Each row was made from one walk, in order. Every step used is in the known rows, and no mark comes twice. Write each row's walk.
Known rows
tofe poka rofut kiduv tave vufuf: 22.4 2.7 24.4 -4.5 -0.2 4.6 -1.4 37.6 5.5 9.5 -12.7 11.0 -14.4 2.0 -10.6 -11.2 1.8 40.0 13.5 8.8 -25.0 -23.1 7.3 -30.6 9.1 -19.1
tevob fekane rofut kiduv tave vufuf: 13.6 5.2 9.7 -2.4 3.7 10.5 1.0 27.6 2.2 20.1 -13.6 2.8 11.0 -8.0 1.0 13.8 12.1 65.8 39.8 11.8 11.0 -15.6 5.5 4.9 8.2 -24.1
tofe poka kilu vufuf tave: 12.0 0.9 6.2 3.9 30.7 -2.9 0.3 8.0 -1.9 -10.0 -4.0 15.8 -6.5 -19.5 -10.8 -7.7 -19.3 19.4 -19.8 1.5 -13.9 -12.0 9.1 13.5 6.7 -3.5
lokod rofut fekane: -9.6 -11.1 -6.5 -6.1 -13.4 27.2 -0.2 12.4 13.4 8.4 -1.0 3.5 9.6 -8.2 6.6 -1.5 -10.3 -40.4 -32.2 4.4 15.3 10.5 -1.6 10.9 -11.2 -11.8
kiduv tave: 5.2 4.4 2.0 -2.6 5.7 -1.1 -1.9 11.6 8.6 8.0 -5.0 -0.3 0.7 -5.4 -3.1 -12.6 4.9 6.4 16.8 -9.2 5.5 0.0 -6.6 -13.0 8.3 2.8
tave vufuf kilu poka tofe: 14.2 8.2 36.1 -8.6 18.6 0.1 6.1 21.0 -10.4 -18.8 -12.7 10.9 0.2 9.0 4.5 10.9 -2.3 40.5 12.8 -14.5 -38.3 -22.6 17.0 6.0 4.9 -9.0
kilu poka tofe lokod rofut kiduv tave vufuf: 20.9 -1.3 33.0 -11.4 -1.2 21.4 -5.0 48.9 2.9 5.3 -21.0 8.4 -3.8 3.1 1.4 -8.8 -5.7 31.7 16.0 7.9 -35.1 -19.5 30.3 -31.9 0.4 -41.4
poka kilu vufuf tave kiduv: 15.8 11.0 -2.4 5.4 26.8 -6.0 -1.8 6.7 19.2 1.9 1.4 18.2 -2.2 -20.3 -11.1 12.3 -15.4 49.1 -21.1 -13.5 15.2 -3.1 6.1 1.3 20.2 -9.4
rofut poka kilu vufuf tave kiduv: 15.4 14.2 -5.9 6.9 23.4 -8.8 -0.6 -3.2 8.0 0.6 -2.3 13.9 0.3 -16.7 -8.9 9.9 -11.3 45.8 -14.0 -18.7 17.9 12.1 -2.3 2.7 23.0 -4.3
kilu poka tofe lokod: 2.4 -2.0 20.0 -4.8 -0.7 0.5 -1.1 13.3 -18.6 -16.5 -3.2 -3.3 -8.5 16.9 5.3 2.5 -5.0 0.2 10.9 4.9 -44.8 -22.5 30.6 -3.2 -9.0 -9.9
kilu vufuf tave kiduv rofut poka: 21.8 18.1 -12.6 7.2 10.3 -0.2 6.0 -2.2 21.4 15.9 -12.1 6.6 7.9 -18.9 -6.8 4.1 4.1 61.2 -19.4 2.2 17.8 2.5 -2.0 -14.7 20.2 -3.9
lokod rofut poka: -0.9 -2.1 1.5 1.6 -8.4 18.7 -2.0 -4.5 -4.0 9.2 -7.5 1.0 4.6 0.0 4.4 0.5 -3.4 -22.5 -11.3 2.0 12.7 21.7 -6.0 -0.7 -5.7 -5.2
fekane rofut poka tofe lokod: -0.5 -5.3 5.4 8.8 -9.2 17.2 -2.3 2.7 -23.5 7.0 -2.6 -2.3 -5.4 14.1 6.4 -2.2 9.2 20.0 23.8 10.2 -28.0 4.7 24.5 5.4 -9.5 -10.5
tave vufuf kilu poka tofe lokod rofut kiduv: 19.2 -6.2 41.6 -9.9 4.9 29.2 -0.3 45.4 -4.6 -2.0 -19.1 19.8 -4.1 4.1 4.1 12.9 -11.8 37.9 -0.5 5.1 -40.4 -15.6 37.9 -16.0 -6.0 -51.8
poka rofut fekane tevob: -6.6 -14.2 -5.8 -11.6 -15.4 11.0 2.4 7.1 1.4 2.3 17.1 11.0 0.4 -0.7 2.5 -1.7 -13.6 -31.1 -20.9 -10.4 15.7 -18.3 6.1 26.5 -10.8 -4.5
tevob fekane rofut kiduv tave vufuf kilu poka: 18.9 6.3 33.3 -10.0 16.7 9.4 8.0 40.9 -6.5 6.1 -20.8 10.6 13.5 -5.1 6.1 30.8 4.7 69.5 42.8 -5.1 -4.6 -18.1 7.5 9.0 6.8 -29.7
kilu poka rofut: 2.6 -0.3 24.4 -7.6 -0.5 -0.2 1.9 10.8 -8.4 -7.2 3.2 -1.5 -8.6 16.3 2.9 17.8 -8.6 -5.1 0.8 -3.6 -16.8 -23.8 4.1 -1.7 -6.2 -1.2
tevob fekane rofut kiduv tave: 8.0 1.9 2.8 -4.2 -4.1 11.1 -2.5 23.9 -0.9 15.7 -7.2 0.4 8.5 -2.4 2.8 17.6 9.8 30.8 33.4 13.6 15.7 -16.2 6.6 0.7 1.2 -15.8
kilu poka: 2.0 1.9 12.3 -6.9 1.5 -8.2 3.7 4.6 -10.1 -14.1 -3.6 -3.5 1.9 6.8 5.5 7.8 -5.2 -9.1 2.2 -4.4 -16.0 -7.7 0.7 0.5 -3.2 2.1
tevob fekane rofut poka kilu vufuf tave kiduv: 9.9 13.6 -3.7 11.5 22.9 2.9 1.3 -5.4 -3.7 9.3 -1.9 10.2 8.4 -14.7 -1.8 37.7 -6.3 60.6 3.2 -2.3 30.7 -1.1 4.6 35.5 13.1 -7.9
kiduv rofut: 3.0 1.6 -2.7 1.6 -3.0 11.1 1.3 2.5 10.7 5.2 -8.3 -4.1 7.0 -10.5 0.6 4.8 1.0 0.2 -2.6 16.9 4.3 -3.6 -2.5 -17.1 -0.5 1.0
lokod rofut poka kilu vufuf tave: 8.4 -0.2 6.0 2.4 23.7 17.9 -3.2 1.0 4.3 7.4 -5.4 14.0 4.8 -20.8 -4.5 -1.6 -20.6 10.4 -22.2 -7.5 21.7 13.0 -2.0 15.6 7.0 -14.8
rofut kiduv tave vufuf kilu: 22.8 5.5 19.6 -7.6 15.6 4.7 2.4 38.0 15.0 11.6 -16.5 17.2 2.7 -13.2 -6.7 -5.7 5.9 63.0 23.1 -16.9 -1.2 1.3 -0.1 -23.9 19.8 -28.1
tave kiduv rofut poka kilu: 5.9 12.3 -6.5 9.1 -1.4 6.0 -3.4 -4.2 8.0 -2.6 -10.6 -1.9 6.1 -13.6 -1.2 26.6 -6.3 -3.9 -1.7 5.7 17.1 23.4 -10.8 -29.7 12.1 6.6
tofe lokod rofut poka kilu vufuf: -2.4 -14.0 12.1 8.1 14.1 23.2 -7.3 1.6 -7.9 9.3 -6.9 4.7 2.6 -20.6 -2.7 -4.2 -24.1 -11.0 -10.7 5.2 14.1 27.3 4.6 13.0 -1.1 -20.7
tevob fekane: -4.6 4.6 1.3 -0.1 3.2 0.6 0.6 -6.4 -8.3 -0.9 0.7 -6.3 6.2 1.2 2.7 21.0 0.1 1.6 7.9 11.4 15.1 -18.7 4.0 25.0 -3.4 -0.8
podu fekane rofut: -1.7 -6.7 -3.5 9.9 -7.6 23.1 3.7 6.8 -0.6 16.9 9.1 0.2 3.7 -2.8 6.0 9.7 11.9 20.8 6.0 9.1 5.1 -16.6 -1.4 17.9 -9.9 -0.9

Write each row's walk
14.9 2.4 -28.4 -4.8 1.4 6.2 9.3 9.3 32.4 12.1 1.6 21.5 17.1 -34.0 -3.9 -3.8 -10.0 30.2 -45.4 -4.4 31.9 -13.8 7.7 11.9 10.1 -9.9 | kilu vufuf tave kiduv rofut fekane tevob
19.6 4.0 21.0 -7.4 1.8 5.6 -2.7 35.9 15.5 18.2 -7.4 7.5 -8.3 0.3 -8.7 -4.4 4.1 54.7 21.9 -3.7 -1.8 -19.7 2.1 -28.9 14.4 -24.6 | poka rofut kiduv tave vufuf
13.9 9.3 -1.0 6.7 18.3 13.3 -3.8 2.7 15.3 11.4 -5.7 18.9 2.5 -20.1 -6.6 13.1 -18.9 26.2 -31.2 -11.3 28.3 20.1 -0.5 0.2 15.0 -14.8 | lokod rofut poka kilu vufuf tave kiduv
19.9 1.7 37.7 -17.6 7.3 5.0 0.4 45.3 3.5 0.3 -7.1 12.7 -8.6 9.2 -2.0 16.1 -4.4 22.8 18.9 -18.9 -14.2 -22.4 5.3 -29.5 7.1 -21.7 | vufuf kilu poka rofut kiduv tave
-0.3 -2.7 8.6 4.4 8.5 0.7 -4.0 3.8 -12.5 -17.7 -3.3 4.8 -6.9 -6.4 -3.5 3.6 -16.7 -30.3 -4.9 9.8 -19.4 2.0 2.8 -1.8 -3.4 6.2 | tofe poka kilu
27.3 5.5 42.0 -17.3 10.6 21.7 -1.7 53.0 8.0 -0.7 -24.1 19.3 2.4 0.4 2.2 3.3 -5.6 37.0 13.9 -9.8 -25.1 -20.6 18.2 -27.4 8.0 -32.4 | lokod rofut kiduv tave vufuf kilu poka tofe
9.2 1.3 4.2 1.0 31.7 -1.3 -1.1 5.4 8.0 -1.8 1.5 12.7 -0.1 -20.8 -9.0 -1.6 -16.8 32.5 -12.0 -10.4 9.2 -7.3 3.6 15.6 12.5 -9.0 | poka kilu vufuf tave
27.4 10.8 37.7 -17.1 14.9 -0.5 1.3 47.0 0.5 -12.2 -19.8 14.2 0.0 4.7 -0.2 0.6 2.7 55.4 30.8 -18.1 -35.4 -26.2 16.9 -26.0 16.2 -21.4 | rofut kiduv tave vufuf kilu poka tofe
-6.3 -6.1 14.4 -13.2 -9.6 4.9 4.8 18.0 -2.0 -9.6 6.1 -2.7 -1.8 12.0 7.3 13.4 -11.1 -26.6 -14.0 -6.5 -11.8 -20.1 1.1 11.6 -9.9 -2.8 | kilu poka rofut fekane
21.4 11.6 -1.9 10.2 22.2 3.8 1.0 11.4 19.9 -0.8 -12.4 16.6 -1.4 -29.0 -12.4 11.7 -16.2 34.9 -31.2 16.6 -3.9 -10.0 8.7 -17.7 14.0 -2.9 | tofe poka kilu vufuf tave kiduv rofut
18.2 1.0 8.9 -1.9 0.6 9.7 0.5 34.1 10.5 20.5 -14.0 9.7 5.2 -9.5 -1.7 -7.3 11.2 64.0 31.0 1.1 -3.5 2.4 1.2 -20.3 10.8 -23.9 | fekane rofut kiduv tave vufuf
20.5 0.1 42.5 -13.1 9.1 6.0 6.0 37.2 -2.0 -3.8 -8.9 16.1 -6.5 8.6 -0.7 24.4 -7.5 51.6 6.7 -11.8 -23.7 -21.7 10.3 -12.4 5.0 -33.7 | tave vufuf kilu poka rofut kiduv
21.8 0.4 19.4 -2.9 11.9 17.0 3.8 42.7 11.2 21.2 -16.5 19.6 5.3 -13.0 -2.2 1.5 10.2 76.4 31.0 -11.2 -3.4 5.9 2.6 -15.9 13.3 -33.0 | fekane rofut kiduv tave vufuf kilu
13.2 -10.0 35.3 -12.1 -2.8 29.8 -3.9 41.6 -7.8 -5.8 -12.5 16.7 -6.5 10.1 5.6 16.7 -13.8 3.4 -5.2 6.6 -37.0 -15.5 39.2 -20.6 -11.9 -44.1 | vufuf kilu poka tofe lokod rofut kiduv
12.5 3.5 -0.7 -0.3 21.7 -3.5 4.2 3.8 10.6 7.7 0.0 10.5 1.0 -13.3 -7.3 -11.6 -2.9 49.7 -15.3 -7.2 5.3 -13.8 6.3 15.2 10.5 -10.1 | kilu vufuf tave
24.9 7.3 32.8 -14.7 17.1 -2.9 5.9 43.1 5.0 -4.0 -20.4 14.1 4.7 -6.4 -1.3 2.7 0.3 53.3 25.3 -20.8 -18.1 -5.0 0.7 -23.6 16.7 -26.2 | rofut kiduv tave vufuf kilu poka
-6.3 -11.1 9.3 7.6 1.8 28.1 -7.5 1.4 -10.4 6.4 -5.7 2.9 -1.8 -9.3 1.4 7.0 -19.4 -31.2 -4.7 5.5 7.4 33.0 5.1 -1.2 -8.8 -21.0 | tofe lokod rofut poka kilu
14.0 7.9 19.9 -1.8 24.4 4.8 5.4 24.0 12.5 12.3 -14.0 13.7 3.4 -14.5 -5.2 -6.7 5.8 54.3 23.2 -22.1 1.2 4.0 -6.0 -5.1 17.6 -12.7 | kiduv tave vufuf kilu
0.3 5.1 -19.4 0.5 -16.9 12.0 3.8 11.0 28.2 6.8 -5.3 -1.0 11.9 -14.3 2.8 15.1 0.4 -5.3 -25.8 11.0 15.1 6.1 -3.8 -18.5 3.4 -0.3 | tave kiduv rofut fekane
18.1 9.8 0.2 8.3 25.8 -7.1 -0.2 9.3 9.4 -6.0 -3.8 20.7 -8.8 -18.6 -13.0 6.6 -18.0 35.1 -28.1 -1.1 -7.5 -6.7 11.0 -1.3 14.6 -4.2 | tofe poka kilu vufuf tave kiduv
11.1 8.1 8.6 -0.4 12.6 -1.2 2.0 15.4 11.8 11.8 -11.4 2.4 2.9 -11.4 -4.9 -15.7 6.9 41.3 22.3 -10.3 1.3 1.1 -7.1 -8.1 14.9 -5.6 | kiduv tave vufuf
14.4 19.3 -10.0 8.3 8.2 7.1 0.6 -1.0 16.2 3.0 -9.4 6.5 2.5 -15.2 -4.4 26.3 -4.0 24.3 -10.6 -0.8 16.0 15.8 -4.3 -28.5 14.9 -3.2 | vufuf tave kiduv rofut poka kilu
9.7 6.9 -15.5 1.6 15.3 9.7 2.7 16.1 36.4 4.5 -3.6 11.6 11.6 -35.1 -6.2 13.5 -16.5 26.8 -37.9 0.2 25.2 -2.6 0.0 -3.3 16.1 -9.9 | poka kilu vufuf tave kiduv rofut fekane
14.4 -0.6 -19.8 -0.4 9.6 7.5 5.2 13.1 19.9 -6.2 -1.4 25.8 9.6 -39.8 -7.6 -0.2 -26.3 0.5 -50.6 4.3 13.1 -11.0 10.9 10.9 6.6 -3.7 | tofe poka kilu vufuf tave kiduv rofut fekane tevob
14.7 -3.1 35.7 -15.1 1.7 6.3 2.1 33.5 -5.2 -8.4 -2.3 13.2 -9.1 14.6 1.1 28.6 -9.1 17.4 2.3 -9.3 -19.8 -22.8 11.6 -17.0 -1.6 -25.6 | vufuf kilu poka rofut kiduv
14.0 0.4 14.6 -9.4 -5.8 6.3 -6.2 31.9 12.4 13.8 -0.9 4.9 -10.5 6.3 -6.8 -0.9 1.6 19.1 16.6 -2.2 1.8 -19.6 3.4 -33.7 8.0 -16.6 | poka rofut kiduv tave
-7.8 -13.6 13.7 -10.0 -14.1 27.7 -1.3 25.5 -5.0 -7.5 -3.7 0.5 1.0 8.3 12.0 1.6 -15.4 -39.2 -21.6 10.0 -28.8 -13.1 29.0 8.6 -20.5 -21.9 | kilu poka tofe lokod rofut fekane
